Each row was made from one path, in order. Every step used is in the known rows, and no mark comes twice. Write each row's path.
In the rows, 128 means zero.
Known rows:
govedo > novif > gaseg > duzi > duvi > begetip: [104 127 147 146  96  96 154 124 123  99  71 167  96 126  83 121  56 153
 159 151 120 111 100 125 110 121  88 146 111]
begetip > duvi > mibofi > fetu > duzi: [131  77 138 173  64 114 179  82 169 101  91 164 127 164 110 118  79 109
 127 148 131 137 155 153 115 120 130 116 109]
duzi > gaseg > begetip > govedo > novif: [160 113 141 180 113 146 167 112 151 143  39 148 148 170 107 155  90 148
 131 123 135 132 139 139 109 116 120 140  94]
begetip > govedo > novif > gaseg > duzi: [110 104 155 173 111 174 153  91 159 115  64 141 144 143 115 143  59 165
 115 135 128 120 118 141 125 120 126 141  91]
duvi > mibofi > fetu > duzi > gaseg: [119  83 130 201  80 113 189  83 180 108  94 146 154 173 113 118  92 124
 138 160 102 143 120 161 144 109 134  82 126]
gaseg > begetip > govedo: [121 100 163 153 107 130 146  82 137 160  37 152 153 165 118 151 104 136
 137  94 125 115 100 138 101 129 128 128  95]
kasaf > fetu > mibofi > duvi: [139 119 141 188  91 120 108 105 131 115  66 159 154 171  90 109  48 114
 119 138 170 175 134 149  91 121  68  92 118]
mibofi > fetu: [143 145 156 217  85 109 167  79 157 118  92 147 140 139 111 114  58 134
 129 110 134 117 132 151 109  99 103 125  91]
duvi > mibofi > fetu > duzi: [133  79 147 184  62 108 182  86 165 102  91 158 132 168 106 121  82 107
 128 149 130 144 170 151 126 110 129 115 109]
novif > gaseg > begetip > duvi > mibofi > fetu: [115 111 143 229  78 122 177  71 179 118 102 145 134 160 116 118  63 132
 128 121 128  92 126 156  94 144 136 108  78]
bunu > duvi > begetip > govedo: [121 135 151 122 107  93 147  95 123 140  55 177 117 164 106 137 100 140
 162 108 119 122  91 121 120 114  91 130 102]
duzi > gaseg: [125 117 120 189 105 125 165  84 155 118  79 144 147 158 110 132  91 149
 147 135  96 143  76 161 143 115 130  75 123]
gaseg > duzi > duvi > mibofi > fetu > kasaf: [136 144 159 238  92  98 167  65 155  87  97 166 112 164 103 163  46 169
 117 146 128 124 142 123 128 131 104 119 119]
fetu > mibofi > duvi: [145 110 145 175 103 118 109 116 122 113  67 156 148 170  85 119  47 135
 124 132 157 159 128 161  90 114  77  95 120]
fetu > mibofi > duvi > begetip > govedo > novif: [165 128 147 156 109 120 142 134 136 126  32 157 125 176  87 132  71 141
 141 136 150 141 159 132 101 109  78 155  97]
kasaf > fetu > duzi > gaseg: [120  89 116 180  78 127 177  75 171 110  80 153 158 162 115 119 101 104
 139 164 111 173 106 148 155 110 129  78 134]
duvi > begetip: [120 138 125 147  97  94 142 110 109 106  59 155 115 134  72 117  79 133
 172 135 114 135 106 122 131 108  95 119 104]
begetip > govedo: [132 117 164 140 102 123 145  83 145 142  45 155 129 176 123 144 102 143
 142  95 124 127 102 143 112 121 110 132  98]
kasaf > fetu > duzi > duvi: [126 102 150 145  62  91 169  95 147 103  90 194  96 152 122 131  79 113
 129 138 141 149 111 147  98 131 100 125 134]
mibofi > duvi > begetip > govedo: [112 114 168 130 104 104 133 111 124 137  40 150 130 176 103 127  91 134
 163 114 129 129 106 125  96 117  79 128 103]
mibofi > fetu > duzi: [144  89 145 170  68 114 179  85 158 104  87 159 139 147 107 117  79 106
 128 144 135 142 157 152 127  91 118 129 114]
novif > gaseg > begetip: [113  86 128 187 107 156 168  78 139 129  75 133 163 135 105 150  97 126
 135 122 123 111 100 155 125 122 157 109  95]
fetu > duzi > gaseg > begetip > govedo: [114  77 157 152 103 134 163  79 152 155  42 149 167 171 122 145 116 126
 137 113 115 120  99 145 116 123 139 115 112]
duzi > gaseg > begetip > govedo: [113  95 157 164 110 132 155  79 149 160  41 145 166 169 122 147 111 136
 139 104 113 114  86 145 110 127 135 111 104]
gaseg > begetip: [125 105 125 186 106 135 150  86 117 142  59 149 162 132  92 150  83 133
 131 106 128 125 105 143 110 124 146 105 100]
duvi > mibofi > fetu > kasaf: [151 145 145 241  93 104 170  59 154  88  94 155 118 173 100 161  63 157
 126 143 127 135 152 124 141 122 109 110 113]
bunu > duvi > begetip > govedo > novif > gaseg: [142 112 135 158 107 146 183 101 160 111  81 146 117 166 116 147  98 138
 149 144 129 119 122 148 139 103 116 145  90]
duzi > duvi > mibofi > fetu: [122 130 167 228  72  81 173  87 166 111 109 159 111 168 117 121  58 147
 128 114 129 106 138 155  89 131 106 111  91]
govedo > novif > gaseg: [151 107 129 182 103 167 181 100 164  98  84 131 122 160 112 146  89 139
 139 147 131 131 129 163 140 106 129 136  90]
fetu > duzi > gaseg: [125  82 120 166  89 127 179  87 160 109  81 149 151 161 109 129 100 126
 145 159 100 156  98 161 153 106 137  82 137]

Which path is each row?
[146 130 155 147 105 119 155 128 140 126  38 166 111 160  98 144  67 158
 139 129 138 125 139 123  98 120  88 167  96]  gaseg > duzi > duvi > begetip > govedo > novif
[114  87 110 189  93 142 160  88 157 116  78 157 111 179 104 150  83 144
 132 132 120 119 115 154  95 178 161  94  83]  govedo > novif > gaseg > begetip > duvi > mibofi
[124 127 117 191  95  97 157  84 129 116 107 182 102 188 106 160  86 155
 132 117 116 150 120 140 123 144 133  69  96]  bunu > duvi > mibofi
[135  96 148 165 105 157 173 112 161 110  70 127 125 174 113 138  92 136
 150 147 136 123 129 152 122 105 106 146  91]  mibofi > duvi > begetip > govedo > novif > gaseg
[130  95 102 157 107 170 159  80 151 124  67 159 130 131 108 143  73 131
 131 123 131  99  76 158  93 156 152 124  94]  govedo > novif > gaseg > begetip > duvi
[112 122 135 155 100  95 132 127 101 110  61 148 128 147  70 117  64 133
 169 137 132 147 110 124 103 106  72 108 111]  mibofi > duvi > begetip
[115 108 142 181 110 173 153  93 154 105  71 142 143 132 105 141  48 166
 115 140 128 128 119 142 130 117 129 134  92]  govedo > novif > gaseg > duzi
[147 101 144 169 104 167 180  96 173 111  72 132 123 173 125 148  99 140
 140 137 130 120 128 161 134 109 125 146  88]  begetip > govedo > novif > gaseg
[119 121 141 227  80 112 167  73 168 122  95 153 133 157 111 119  59 136
 126 114 130  99 129 151  87 144 128 106  82]  gaseg > begetip > duvi > mibofi > fetu
[118 131 132 160  92  90 116 120 111 108  56 157 136 147  64  94  56 112
 159 152 146 157 125 123 107 113  61 108 113]  kasaf > fetu > mibofi > duvi > begetip
[131 143 144 233  80  87 174  77 158 119 119 166 126 167 113 129  62 145
 126 112 129 120 141 144 109 118 114  97  86]  bunu > duvi > mibofi > fetu
[124 125 133 152 101  91 118 128 103 106  56 155 131 149  60 101  57 128
 161 149 139 146 120 129 108 107  68 111 116]  fetu > mibofi > duvi > begetip
[110 117 138 131  71  70 158 114 124  97  74 183  94 135  85 110  79 112
 165 153 128 139 111 122 116 118  85 131 126]  kasaf > fetu > duzi > duvi > begetip
[ 95 112 180 122  99 103 149 102 141 129  51 163 110 160 115 128  90 147
 157 119 116 100  83 130 107 127  94 150 105]  novif > gaseg > duzi > duvi > begetip > govedo
[118 101  98 162 108 150 152  73 145 134  64 164 142 130 107 134  74 137
 134 118 115 107  46 157  95 161 152  94 111]  duzi > gaseg > begetip > duvi
[ 96 104 147 177 106 164 146  78 150 108  78 140 146 130 111 135  57 162
 119 133 118 122  96 146 131 121 133 119  98]  novif > gaseg > duzi
[135 103 151 157 101 142 184 108 165 105  74 143 106 168 119 141  96 139
 151 145 129 109 119 155 126 112 113 155  93]  duzi > duvi > begetip > govedo > novif > gaseg
[132  93 151 132  73  90 172 106 137 100  90 189  90 152 115 142  78 133
 132 134 128 133 106 160 100 126 109 130 137]  fetu > duzi > duvi
[114 115 139 232  82 111 174  72 177 123  99 148 141 163 113 115  63 138
 130 121 121 100 118 153  95 144 133  95  88]  duzi > gaseg > begetip > duvi > mibofi > fetu
[119 123 159 126 102 103 142  98 131 136  36 155 123 164 104 127 101 135
 164 111 118 122 100 125 116 118  95 138 100]  duvi > begetip > govedo
[147 146 154 237  89  94 173  64 154  87  99 165 104 171 104 164  58 161
 125 144 128 127 142 128 130 128 104 117 119]  duzi > duvi > mibofi > fetu > kasaf
[110 114 161 164  96 123 161 107 148 104  91 172  97 138 119 146  48 171
 119 131 128 107  91 155  93 136 109 142 115]  govedo > novif > gaseg > duzi > duvi
[113  87 163 154 107 146 159  76 150 151  48 140 155 167 127 150 113 130
 138 102 122 104  96 148 112 124 138 131  92]  novif > gaseg > begetip > govedo
[117  81 125 189  78 121 189  80 184 107  95 152 147 169 115 115  89 123
 139 160 102 135 107 164 137 124 139  82 126]  begetip > duvi > mibofi > fetu > duzi > gaseg
[111 110 146 185  79  86 157 100 142 106  93 173  81 191 112 149  81 161
 137 122 113 132 114 155  94 164 126  91 103]  duzi > duvi > mibofi
[108 112 174 153  98 122 160 104 153 112  80 172 100 147 127 145  57 171
 120 123 129 101  90 153  90 136 106 148 113]  begetip > govedo > novif > gaseg > duzi > duvi
[103 107 154 165 111 161 152  98 152 111  59 141 140 138 105 135  58 162
 127 142 125 117 118 131 127 117 118 145  91]  duvi > begetip > govedo > novif > gaseg > duzi
[133 101 166 155  67  82 181 102 150 102 100 185  98 147 119 129  68 128
 128 132 134 118 118 160  93 116 101 138 130]  mibofi > fetu > duzi > duvi
[164 116 145 172 111 144 158 113 142 143  36 153 139 167 104 158  85 145
 128 115 145 131 148 136 102 119 119 152  88]  gaseg > begetip > govedo > novif
[118  92 106 151 105 166 154  68 148 125  71 157 132 128 111 138  78 130
 133 117 124  97  58 161  94 159 155 114  98]  novif > gaseg > begetip > duvi
[104  72 107 180  86 128 161  80 157 117  78 163 124 180 106 142  89 136
 135 139 109 129 102 153 103 176 164  74 102]  fetu > duzi > gaseg > begetip > duvi > mibofi
[110  77 117 194  92 139 172  77 148 139  68 147 186 142 102 134  97 106
 131 143 120 145 106 142 132 121 152  82 121]  kasaf > fetu > duzi > gaseg > begetip
